Known rows, with every step that occurs
L U Y S R: [ 0.12  0.00 -0.02  0.01 -0.10 -0.26  0.07  0.55 -0.33  0.07  0.20  0.41
 -0.28 -0.05 -0.22 -0.21 -0.40  0.00  0.03 -0.10  0.11 -0.11  0.07 -0.32
  0.03 -0.36]
L U Y S F: [ 0.08 -0.03  0.00  0.17 -0.21 -0.32  0.09  0.47 -0.64 -0.03  0.13  0.45
 -0.08  0.08 -0.12 -0.19 -0.36 -0.01  0.03 -0.07  0.12  0.04  0.01 -0.33
  0.02 -0.50]
L U Y S: [ 0.00 -0.09  0.03  0.06 -0.07 -0.20  0.08  0.46 -0.42  0.08  0.13  0.38
 -0.16  0.04 -0.22 -0.13 -0.26  0.04  0.12  0.06  0.11 -0.01 -0.02 -0.33
  0.12 -0.44]
R M F S Y U: [-0.11 -0.13 -0.20  0.22 -0.11 -0.53  0.35 -0.07 -0.12  0.19  0.12  0.30
 -0.03 -0.06 -0.20 -0.56 -0.61  0.00 -0.11 -0.01  0.47 -0.02  0.16 -0.28
  0.28 -0.62]
U L: [-0.16  0.21  0.12 -0.02 -0.07 -0.20  0.43  0.43 -0.14 -0.08 -0.02  0.29
 -0.24  0.16  0.13 -0.07 -0.34 -0.19  0.08  0.23  0.20 -0.02  0.14 -0.34
  0.15 -0.22]
D M F: [-0.32 -0.10 -0.11  0.18 -0.14 -0.08  0.43  0.22 -0.23 -0.07  0.10  0.41
 -0.15  0.24 -0.10 -0.21 -0.28  0.06 -0.11  0.32  0.17 -0.11  0.15 -0.22
 -0.12 -0.51]
Y S: [-0.22 -0.11  0.06 -0.01 -0.14 -0.27  0.11  0.30 -0.27 -0.03  0.17  0.50
 -0.06  0.15 -0.18 -0.13 -0.39  0.00 -0.04  0.17  0.28  0.00  0.18 -0.23
  0.12 -0.42]
R S F M: [-0.30  0.11  0.01  0.13 -0.39 -0.24  0.35  0.08 -0.27 -0.16  0.09  0.42
 -0.02  0.12 -0.40 -0.25 -0.67 -0.05 -0.12  0.08  0.27  0.11  0.21 -0.17
 -0.02 -0.50]
R M F S Y U L: [ 0.00  0.05 -0.07  0.31 -0.12 -0.58  0.47  0.08 -0.06  0.13  0.10  0.25
 -0.16 -0.07 -0.03 -0.57 -0.58 -0.14  0.01  0.01  0.44 -0.05  0.19 -0.35
  0.29 -0.57]
W D M F S: [-0.15 -0.04 -0.21  0.16 -0.13 -0.14  0.45 -0.15 -0.28  0.03  0.04  0.22
 -0.33  0.17 -0.32 -0.33 -0.33  0.18 -0.17  0.52  0.09 -0.18  0.19 -0.39
 -0.14 -0.45]
L U Y S R M F: [ 0.08 -0.20 -0.29  0.27 -0.11 -0.18  0.21  0.42 -0.21 -0.03  0.20  0.39
 -0.12 -0.05 -0.44 -0.41 -0.37 -0.03 -0.01 -0.22  0.07 -0.10  0.13 -0.30
 -0.04 -0.60]
U L S R M: [ 0.00  0.17  0.00 -0.02 -0.22 -0.10  0.53  0.57 -0.03 -0.02 -0.06  0.18
 -0.21  0.20 -0.17 -0.16 -0.45 -0.07  0.14 -0.13  0.02 -0.12  0.24 -0.34
  0.08 -0.29]
Y U L: [-0.05  0.09  0.15 -0.05 -0.02 -0.50  0.44  0.51 -0.28 -0.07  0.03  0.46
 -0.13  0.09  0.25 -0.22 -0.43 -0.29  0.06  0.24  0.26  0.04  0.10 -0.35
  0.34 -0.29]
Y U L S F M: [ 0.02  0.17  0.17  0.10 -0.38 -0.44  0.41  0.36 -0.46 -0.20  0.00  0.48
  0.02  0.13  0.21 -0.36 -0.58  0.00  0.07  0.23  0.15 -0.01  0.09 -0.38
  0.25 -0.50]
L U: [-0.12 -0.14 -0.07 -0.06 -0.02 -0.13  0.32  0.35 -0.37 -0.08 -0.02  0.18
 -0.02  0.26  0.01 -0.13 -0.29 -0.01  0.09  0.26 -0.02 -0.04  0.04 -0.29
  0.04 -0.30]
W D: [-0.15  0.09 -0.16 -0.22  0.02 -0.19  0.36  0.14 -0.41 -0.09 -0.06  0.23
 -0.24  0.16 -0.08 -0.14 -0.36 -0.05 -0.06  0.41  0.09  0.07  0.21 -0.38
  0.08 -0.21]
R M F S: [-0.32 -0.12 -0.19  0.24 -0.12 -0.08  0.40 -0.06  0.05  0.05  0.03  0.25
 -0.04  0.09 -0.46 -0.37 -0.35  0.02 -0.10  0.10  0.27 -0.13  0.13 -0.26
  0.00 -0.51]
U L S D M F: [ 0.10  0.07  0.11  0.20 -0.38 -0.19  0.53  0.49 -0.45 -0.20  0.10  0.18
 -0.33  0.37  0.13 -0.03 -0.32  0.14  0.05  0.10  0.07 -0.08  0.20 -0.43
 -0.15 -0.61]
D M F S Y: [-0.18  0.06 -0.07  0.28 -0.25 -0.26  0.31 -0.07 -0.13  0.21  0.14  0.21
 -0.33  0.06 -0.14 -0.34 -0.44  0.23 -0.15  0.22  0.38 -0.19  0.16 -0.27
 -0.09 -0.53]
U Y S: [-0.14  0.10  0.09  0.02 -0.11 -0.20  0.08  0.42 -0.28  0.14  0.15  0.55
 -0.25  0.00 -0.29 -0.11 -0.34 -0.01 -0.01  0.03  0.36  0.05  0.06 -0.30
  0.20 -0.38]
W D M F S Y: [-0.04  0.09 -0.24  0.17 -0.18 -0.29  0.38 -0.21 -0.31  0.18  0.09  0.12
 -0.44  0.07 -0.18 -0.39 -0.44  0.24 -0.18  0.42  0.24 -0.11  0.25 -0.38
 -0.10 -0.50]
D M F S L U: [ 0.13 -0.27 -0.15  0.30 -0.31 -0.13  0.40 -0.07 -0.34 -0.01  0.16 -0.02
 -0.31  0.30 -0.21 -0.34 -0.17  0.24 -0.10  0.28 -0.15 -0.25  0.10 -0.31
 -0.33 -0.44]
F M: [-0.32  0.13 -0.01 -0.07 -0.16 -0.06  0.31  0.12 -0.12 -0.05  0.05  0.39
 -0.17  0.08 -0.15 -0.32 -0.47  0.01 -0.09  0.43  0.25 -0.05  0.08 -0.22
  0.08 -0.32]
D M F S R: [-0.16 -0.02 -0.06  0.24 -0.22 -0.16  0.38  0.04  0.00  0.08  0.18  0.36
 -0.35  0.06 -0.28 -0.33 -0.47  0.16 -0.23  0.14  0.21 -0.33  0.17 -0.27
 -0.23 -0.42]
L S: [-0.24  0.01  0.06 -0.12 -0.15 -0.05  0.29  0.34 -0.29 -0.02 -0.04  0.25
 -0.03  0.26 -0.07  0.06 -0.28  0.20  0.12  0.12  0.10 -0.03  0.09 -0.34
  0.14 -0.39]

Rows
[-0.09 -0.10 -0.03  0.25 -0.18 -0.55  0.32 -0.03 -0.27  0.22  0.19  0.36
 -0.21  0.01 -0.02 -0.49 -0.58  0.15 -0.16  0.21  0.42 -0.13  0.11 -0.28
  0.11 -0.61]	D M F S Y U
[ 0.16 -0.14 -0.11 -0.08 -0.15 -0.19  0.32  0.27 -0.46 -0.15  0.04 -0.04
 -0.24  0.30  0.01 -0.16 -0.18  0.00  0.01  0.19 -0.13 -0.02  0.12 -0.30
 -0.07 -0.24]	S L U
[ 0.01  0.08  0.12 -0.01 -0.32 -0.33  0.41  0.20 -0.31  0.10  0.14  0.15
 -0.51  0.25 -0.19 -0.17 -0.59  0.06 -0.19  0.22  0.25 -0.11  0.12 -0.29
 -0.15 -0.35]	F S D M
[-0.13  0.07 -0.11 -0.02 -0.14 -0.19  0.41  0.15  0.12  0.17  0.03  0.23
 -0.27  0.03 -0.46 -0.35 -0.60 -0.07 -0.14 -0.08  0.25 -0.20  0.18 -0.25
  0.01 -0.25]	F S R M
[-0.03 -0.01  0.08 -0.14 -0.13 -0.49  0.21  0.34 -0.47  0.12  0.03  0.30
 -0.03  0.10  0.17 -0.15 -0.52  0.17  0.10  0.01  0.30  0.07  0.12 -0.33
  0.38 -0.50]	L S Y U
[-0.25  0.19 -0.05  0.07 -0.30 -0.17  0.31  0.10 -0.33 -0.14  0.03  0.44
 -0.09  0.09 -0.04 -0.33 -0.59 -0.02 -0.18  0.26  0.28  0.00  0.11 -0.21
  0.01 -0.37]	S F M
[-0.05  0.04 -0.05  0.13 -0.20 -0.30  0.26  0.00 -0.29 -0.08  0.16  0.20
 -0.26  0.07 -0.08 -0.19 -0.43  0.10 -0.20  0.05  0.36 -0.07  0.13 -0.38
 -0.09 -0.50]	M F S D
[ 0.05  0.07  0.20  0.04 -0.25 -0.52  0.40  0.53 -0.58 -0.20 -0.01  0.42
  0.05  0.21  0.31 -0.14 -0.46 -0.08  0.15  0.01  0.13  0.05  0.11 -0.42
  0.28 -0.44]	Y U L S F
[-0.03 -0.11 -0.02  0.09 -0.34 -0.14  0.40  0.35 -0.51 -0.16  0.13  0.23
 -0.21  0.39 -0.03 -0.03 -0.36  0.27 -0.07  0.07  0.10 -0.05  0.17 -0.35
 -0.17 -0.67]	L S D M F
[ 0.22 -0.19 -0.07  0.29 -0.28 -0.30  0.23  0.48 -0.64 -0.08  0.31  0.35
 -0.34  0.18 -0.17 -0.24 -0.35  0.09 -0.07  0.05  0.10 -0.03  0.07 -0.34
 -0.20 -0.72]	L U Y S D M F
[-0.06 -0.03 -0.08  0.12 -0.25 -0.26  0.45  0.32 -0.42 -0.17  0.17  0.29
 -0.32  0.28  0.03 -0.16 -0.43  0.01 -0.22  0.17  0.23 -0.03  0.20 -0.25
 -0.19 -0.55]	S D M F
[ 0.10 -0.20 -0.05  0.01 -0.26 -0.25  0.35  0.24 -0.44 -0.14  0.11 -0.05
 -0.16  0.29 -0.34 -0.05 -0.28 -0.04  0.09  0.00 -0.14  0.09  0.20 -0.28
 -0.09 -0.34]	R S L U
[ 0.25  0.07 -0.08 -0.04 -0.14 -0.15  0.27  0.38 -0.49  0.02  0.06  0.04
 -0.44  0.12 -0.11 -0.12 -0.13 -0.01  0.04  0.05 -0.07  0.05  0.00 -0.37
  0.00 -0.21]	S L U Y
[-0.01  0.13  0.20  0.04 -0.15 -0.75  0.41  0.42 -0.27  0.05  0.12  0.31
 -0.15  0.00  0.05 -0.19 -0.66 -0.27  0.14 -0.07  0.40  0.19  0.27 -0.30
  0.38 -0.46]	R S Y U L
[-0.10 -0.04  0.02 -0.06 -0.15 -0.35  0.10  0.39 -0.18 -0.06  0.24  0.50
 -0.18  0.05 -0.14 -0.18 -0.53 -0.06 -0.14 -0.01  0.28 -0.10  0.25 -0.22
  0.05 -0.36]	Y S R
[ 0.01  0.07  0.08 -0.19 -0.25 -0.22  0.29  0.44 -0.50 -0.12  0.05  0.15
 -0.20  0.31  0.02  0.10 -0.42  0.15  0.02 -0.02  0.13  0.05  0.14 -0.38
  0.05 -0.43]	L S D
[-0.07 -0.05 -0.19  0.16 -0.22 -0.24  0.43  0.05 -0.16 -0.05  0.12  0.13
 -0.20  0.13 -0.34 -0.33 -0.51 -0.01 -0.20 -0.04  0.33 -0.04  0.17 -0.31
 -0.07 -0.56]	R M F S D
[-0.13 -0.11 -0.02  0.19 -0.35 -0.33  0.47  0.30 -0.39 -0.16  0.24  0.28
 -0.26  0.29 -0.33 -0.04 -0.52 -0.01 -0.15 -0.03  0.22  0.08  0.29 -0.23
 -0.21 -0.67]	R S D M F
[-0.06 -0.03 -0.23  0.23 -0.13 -0.18  0.21  0.38 -0.07  0.04  0.21  0.54
 -0.23 -0.13 -0.51 -0.38 -0.41 -0.07 -0.15 -0.29  0.34 -0.06  0.19 -0.25
  0.05 -0.56]	U Y S R M F
[-0.12  0.03 -0.14 -0.13 -0.08 -0.17  0.51  0.23 -0.40 -0.01 -0.03  0.27
 -0.36  0.29 -0.16 -0.18 -0.40 -0.02 -0.12  0.53  0.02 -0.01  0.22 -0.33
 -0.05 -0.28]	W D M
[-0.20  0.03 -0.11  0.16 -0.11 -0.18  0.22 -0.01  0.00  0.00  0.14  0.32
 -0.21 -0.07 -0.20 -0.32 -0.42  0.12 -0.18  0.03  0.31 -0.27  0.16 -0.32
 -0.08 -0.36]	M F S R
[-0.09 -0.12 -0.14 -0.02 -0.17 -0.29  0.26  0.41 -0.04  0.00  0.18  0.45
 -0.14  0.11 -0.42 -0.34 -0.59 -0.16 -0.13 -0.12  0.24 -0.08  0.28 -0.16
  0.04 -0.42]	Y S R M
[-0.09  0.24  0.04  0.18 -0.35 -0.25  0.08  0.23 -0.39  0.00  0.18  0.66
 -0.22 -0.10 -0.28 -0.38 -0.55  0.01 -0.16  0.09  0.40  0.03  0.05 -0.24
  0.09 -0.49]	U Y S F M
[-0.18 -0.06 -0.28  0.07 -0.07 -0.14  0.48  0.07 -0.42 -0.13  0.03  0.31
 -0.26  0.24 -0.15 -0.26 -0.27  0.05 -0.15  0.50  0.03 -0.07  0.24 -0.35
 -0.14 -0.47]	W D M F
[ 0.00  0.22  0.14 -0.07 -0.21 -0.16  0.36  0.55 -0.15 -0.07 -0.02  0.20
 -0.25  0.15  0.08 -0.04 -0.38  0.04  0.13 -0.04  0.07 -0.14  0.19 -0.40
  0.09 -0.24]	U L S R
[-0.09  0.28  0.12  0.14 -0.44 -0.12  0.41  0.28 -0.34 -0.19 -0.05  0.33
 -0.10  0.20  0.09 -0.23 -0.49  0.09  0.07  0.20  0.12 -0.07  0.12 -0.37
  0.05 -0.41]	U L S F M
[-0.17 -0.13 -0.25  0.10 -0.19  0.00  0.41  0.30 -0.09 -0.13  0.01  0.28
  0.02  0.15 -0.32 -0.23 -0.38  0.13 -0.02 -0.21  0.08 -0.13  0.24 -0.28
 -0.03 -0.56]	L S R M F
[ 0.22  0.09  0.25 -0.14 -0.22 -0.57  0.40  0.63 -0.57 -0.16  0.08  0.26
 -0.21  0.25  0.33 -0.05 -0.49 -0.08  0.12  0.00  0.16  0.07  0.13 -0.46
  0.28 -0.46]	Y U L S D
[-0.01  0.02 -0.25  0.13 -0.16 -0.23  0.44 -0.09 -0.19  0.04  0.08  0.26
 -0.47  0.06 -0.32 -0.38 -0.44  0.15 -0.27  0.34  0.09 -0.29  0.26 -0.37
 -0.24 -0.37]	W D M F S R
[-0.03  0.04  0.22 -0.06 -0.12 -0.40  0.38  0.53 -0.37 -0.08 -0.01  0.36
 -0.05  0.17  0.22 -0.09 -0.35 -0.03  0.21  0.14  0.10 -0.02  0.09 -0.44
  0.36 -0.39]	Y U L S
[ 0.22 -0.08 -0.29  0.30 -0.20 -0.04  0.37  0.02 -0.23  0.09  0.08 -0.06
 -0.37  0.06 -0.53 -0.40 -0.14  0.10 -0.02 -0.06 -0.04 -0.09  0.00 -0.38
 -0.11 -0.45]	R M F S L U Y
